Every row comes from one small tree of marks. The marks that hang from a mark follow it in brackets, in alphabetical order. Every link used is in the known rows. Which tree was each row made from?
Known rows:
doda[tuvek]: [-13   8  -8 -16  -3  -8   4 -12 -12  -5  11   1  -4  21  -3   4  -9   0]
tuvek[doda[romib sero[rabet] vomok]]: [-26  32 -22 -15 -15  -7 -18  -8 -24   9   9   1  -4  -3  14   9 -12  27]
vomok[sero[tuvek[doda[romib]]]]: [ -9  21 -27 -23  -2 -13   2 -12 -11  -2  31   2   3  15  -6  16 -16  17]
tuvek[doda]: [-10   7 -21 -24   1   0   8 -10  -2   2  11   4  -5  14  -1   9   1   1]
sero[doda[romib tuvek] rabet vomok]: [-41  34 -18 -28 -36 -18 -13 -12 -12   3  22  -6  -4  17  14   8 -17  13]
sero[rabet tuvek]: [-22  16 -11 -18 -20  -9   4  10  -3  -3  32   1  -5   4  10  11 -21 -13]
tuvek[doda[romib sero]]: [-20  21 -27 -13  -8  -9 -11 -16 -24   4   7   8  -4  13  -2   7 -10  28]
doda[romib sero[rabet] tuvek vomok]: [-31  33  -8  -7 -19 -15 -21 -11 -34   1   9  -2  -5   3  14   5 -22  28]
sero[vomok]: [-10   9  -9 -14 -15  10  -7  -5  -6   4  17   0 -12  21   8  -6  -3 -10]
vomok[doda[romib sero tuvek]]: [-11  32 -26  -2  -1 -21 -21 -24 -36   4   4  -3  -1  20  -4   8 -27  23]
rabet[sero[doda[romib] tuvek]]: [-33  14 -12 -21 -16 -14  -7  -8 -15   2  38   3  13  13  -2  19 -20   3]
vomok[sero[doda[romib]]]: [-11  15 -23  -7 -13 -22 -10 -13 -10  -4  28  -3  13  20 -13   1   0  16]
vomok[doda[romib] sero[rabet]]: [  4  25 -23  -3  -2 -24 -11  -9 -13  -3  23 -14   8   4  -2   1 -23  10]
rabet[sero[tuvek[doda] vomok]]: [-22  17 -14 -32  -3  17   7  -3  -8   9  28   0  -7  13  16  24 -23 -12]
vomok[doda[romib] sero[rabet tuvek]]: [ -3  31 -26 -10  -7 -26  -8  -4 -11   0  37 -11   7   3   1  13 -34   4]
rabet[sero]: [-12  -2   2  -9   5   5   3  -3 -14  -1  18  -3   5  12   0   5 -11  -7]
rabet[sero[doda[vomok]]]: [-18   8  -5 -11  -4   1  -5  -3 -13   8  24  -1  12   9   3  11   0  -4]
rabet[sero[doda[tuvek] vomok]]: [-29  18  -7 -24 -12   3  -3 -11 -15   3  20  -3   2  24   8  13 -15  -5]
vomok[doda]: [  6  10 -21  -7   7  -7  -5 -10  -8   6  13  -4  -1  15  -4   3  -9  -9]
doda[sero[tuvek] vomok]: [-16  22 -12  -2 -12   0 -15   2 -23   7  23   9  -7   9   9   9 -10   1]
doda[romib sero[tuvek vomok]]: [-28  30 -17  -9 -28  -1 -24  -6 -27   7  26   7 -14  22  11   2 -22  10]

Write each row's tree:
[-30  31 -13  -9 -32   2 -13  12 -17   6  29   5 -15   9  23   6 -28  -8]	doda[sero[rabet tuvek vomok]]
[-34  31 -22 -37 -27  -4  -4  -4  -6   9  30  -2 -13   5  21  16 -25   6]	sero[rabet tuvek[doda[romib]] vomok]
[-22  25 -13  -5 -16  -7 -23  -7 -29   7  23   6  -5   9   6   8 -16  19]	doda[romib sero[tuvek] vomok]
[-15  26  -7 -13  -8 -18  -8 -11 -19  -7  20 -10   4   4   8   3 -17  22]	doda[romib tuvek vomok[sero[rabet]]]
[-19  17  -5 -18  -4  -9 -12 -23 -23   2  10  -3  -2  14   4   5  -7  21]	doda[romib tuvek vomok]
[-30  18 -18 -22 -18 -23  -7 -21 -15  -1  18   1   6  23  -6  10  -7  19]	sero[doda[romib tuvek]]
[-23  15  -7 -20  -9  -1  -3   3 -11   8  36   2   9   7   6  23 -11  -9]	rabet[sero[doda[vomok] tuvek]]
[-31  20  -5 -21  -7 -11 -11 -21 -24   4  20  -5  13  13   3  16 -13  20]	rabet[sero[doda[romib tuvek vomok]]]
[ -6  19 -12  -9  -7 -11 -11  -8 -15  -1  34  -2   5  11   0   5 -11  12]	doda[romib vomok[sero[tuvek]]]
[-22  28  -9  -4  -9 -10 -22 -19 -36   3   7   2  -4  15   5   3 -13  29]	doda[romib sero tuvek vomok]
[ -9  19 -12 -12   3   4 -19 -16 -21  12  16 -13   0  16   8   5 -26   1]	rabet[sero[vomok[doda[romib]]]]
[-21  38 -27  -4 -18 -22 -23  -2 -26   6  25  -1  -2   4   9  14 -38   8]	vomok[doda[romib sero[rabet tuvek]]]
[-30  18 -10 -22 -20   5  -4   2  -8   8  38   2   2  18  10  17 -19 -17]	rabet[sero[doda tuvek vomok]]
[-12  21 -21 -10   1   5  -9  -7 -19  11   6   8  -6   7   7   9   1  14]	tuvek[doda[sero vomok]]
[-22  24 -24 -13 -13  -5  -1   3 -15   2  10   4  -7   2  10  10 -13   8]	tuvek[doda[sero[rabet]]]
[-20  38 -24  -5 -10 -27 -20 -15 -33   2   8  -7  -2   7   6  11 -35  21]	vomok[doda[romib sero[rabet] tuvek]]
[-31  18 -18 -17 -31 -23 -10  -5  -5   0  25  -3   7   6   5   5  -7  11]	sero[doda[romib] rabet]
[-29  18 -22 -21 -26 -22 -10  -8  -7   2  35   6   5  17  -4  14  -8   8]	sero[doda[romib] tuvek]
[-13  18 -21 -29  -1   2   3  -6  -6   9  24   6  -6   7   7  21  -5  -2]	sero[tuvek[doda[vomok]]]
[-14  30 -25   2 -13 -20 -24  -6 -25   6  11  -6  -1   4   5   3 -27  15]	vomok[doda[romib sero[rabet]]]
[-38  24 -20 -24 -36 -28  -9   2  -5   1  37   2   3   5   6  15 -18   5]	sero[doda[romib] rabet tuvek]
